Each row comes from the steps of one path. Every step used is in the known rows, and no mark comes twice. Write the path behind each row, first mark first.
In the rows, zero is written as 128.
Known rows:
Y, W, T, N, C: [ 96  80 138 103 135 107 106 150 146 178  92 132 192 136 129 141  92 124
 175  89 136]
C, W, V, N: [122  89  96  97 120 106 162 104 106 155 126 135 142 121 144 140 132 103
 127 120 160]
N, C, W: [ 96  80 141  82  88  91 128  91 144 147 118 137 172 123 128 107  84 115
 140 100 120]
C, W, T, N: [ 88  48 134  69 126  97 107  71 104 135 131 111 163  96 113 124  72  87
 137 118 162]
F, W: [138 120 145 126 149 136 108 142 109 165 143 150 159 149  93 150 134 127
 142 126 134]
F, W, V, L, C: [166 139 160 113 152 157 117 137 104 177 143  92 136 220 124 135 146 112
 188  98 160]
T, W, V, L, C: [166 114 103 110 137 141 131 118  88 150 136  78  91 191 162 104 100  84
 181  85 144]
T, W, V, L: [147 101 112 124 139 140 132 138  88 135 130 116  99 155 165 113 107  78
 165  88 147]
T, N, V, L, C: [168  92 139  56 139 131 140 156 120  94 126  93 165 166 113 140 125 122
 157  42 131]
W, V: [134 115 116 115 131 141 137 143 102 157 131 127 126 142 143 147 127 100
 155 125 172]
C, W, T: [ 84  64 129  92 119 101 111  46 115 153 126 120 158  99 112 105  72  89
 140 145 136]
V, N, C: [111  95 112 109 113  78 154 139 165 146  89 155 160 131 119 135 115 136
 143  97 106]
L, C, W, T, N, V: [139  69 116  35 126 112 124  75 101 121 128  91 178 115 121 123  66 100
 139  92 143]
W, V, N, C: [123 109 103 108 111  98 163 159 146 163  92 149 147 146 153 146 125 121
 157  96 142]
C, W, V, L: [120  84 148  91 113 129 140  99 100 140 138 107 141 149 143 112 127  85
 156  98 157]
T, N, V: [157  94 116  69 142 126 138 177 105  95 128 141 170 109 122 162 118 122
 123  71 144]
F, W, V, L, T, N, C: [180 103 187  91 110 125 141 202 134 151 111 123 159 190 151 170 127 111
 172  32 179]
V, L, C, W: [119  79 150  77 111 110 129  62 122 139 141  77 144 171 105  93 109 108
 157  98 124]
V, L: [116  86 152 111 132 118 127 123 138 124 123 119 142 151 104 121 130 111
 157  99 121]
Y, W, T: [ 94  94 124 130 149 129 112 113 126 186 107 136 166 131 110 132 114 113
 162 140 126]

Write each row's path:
[133  78 124  70 147 119 126 136 109 103 113 132 176  95 120 148  82 103
 139  91 142]
W, T, N, V
[144 112  69 118 120  99 156 152 121 154  99 151 120 138 179 128  96 108
 153  85 129]
T, W, V, N, C
[145  88 137  53 114 120 147  84 120 107 133  94 168 154 114 101 114 113
 144  69 105]
N, V, L, C, W
[109  82 161  82  90 111 141 109 129 144 115 114 163 158 160 102 106  95
 170  70 140]
N, C, W, V, L
[ 94  74 142  85 121  90 108 123 144 142  97 121 171 121 125 132  60 105
 164  96 145]
W, T, N, C
[140 103  86  83 118 111 164  91 105 172 130 101 131 159 143 130 127 106
 141 118 162]
L, C, W, V, N
[162  96 156 108 108 128 161 154 128 140 112 110 112 167 146 150 130  92
 159  81 166]
W, V, L, T
[161  81 134  90 115 109 141 163 125 126 118 125 129 126 118 177 112 108
 126  84 171]
L, T, N
[113  97 132  84  88 111 138 107 117 164 119 128 161 135 164 115  94  98
 154  98 158]
N, C, W, V
[151 113  80 123 138 143 130 139  74 155 135 131  99 133 170 131 102  86
 150 119 156]
T, W, V
[ 74  63 119  86 100  59 140  53 160 156  86 144 176 101 124 104  71 112
 142 115 109]
V, N, C, W, T
[170  92 152 102 129 143 153 207 114 161 112 107 140 176 154 184 160 107
 162  52 182]
Y, W, V, L, T, N
[152 129 115 132 160 131 148 165 106 178 129 156 145 157 124 170 163 129
 144 124 157]
F, W, V, N
[148  85 137  70 158 135 127 141 123 137 107  90 190 169 115 137 115 120
 179  61 121]
Y, W, T, N, V, L, C
[180 111  89 118 114 132 152 151  91 154 119 132  82 138 178 149  95  80
 136  98 168]
L, T, W, V
[ 96  77 115  83  94  64 154  96 158 143 101 152 173 118 123 115 104 128
 130  97 106]
V, N, C, W
[133  62 145  56  71  81 143 128 144 131 111 126 162 119 137 146  79 111
 124  61 156]
L, T, N, C, W
[ 77  66 141  83  93  83 114  50 144 156 104 127 177 110 126  94  50  97
 155 118 120]
N, C, W, T
[117  47 153  45 131 109 130  91 107  85 120 110 189 102 118 115  83  90
 139  64 128]
C, W, T, N, V, L
[156  66 162  89 118 105 141 162 139 111 115 109 132 148 112 156 121 107
 143  55 159]
V, L, T, N
[150  81 147  67 144 127 141 175 118  78 122 125 173 131 114 147 132 114
 138  45 127]
T, N, V, L
[131 111 145 129 143 154 137 167 114 176 121 118 150 180 145 142 168 110
 178  90 147]
Y, W, V, L
[157 107 136  74 128 129 146 125 128 109 121 100 155 172 111 119 124 122
 157  69 102]
N, V, L, C
[173 106  76 111  94  90 182 165 136 158  81 154 104 140 187 147  89 105
 138  70 139]
L, T, W, V, N, C
[149  78 154  81  89 119 161 108 119 139 122 104 123 151 155 131 122  82
 144  80 167]
C, W, V, L, T
[123  89 153 110 165 126  88 129 103 155 134 134 169 132  95 156  97 111
 155 127 160]
F, W, T, N
[162  82 166  78  91 107 155 188 147 131  98 105 139 172 164 157 109  98
 170  31 173]
W, V, L, T, N, C
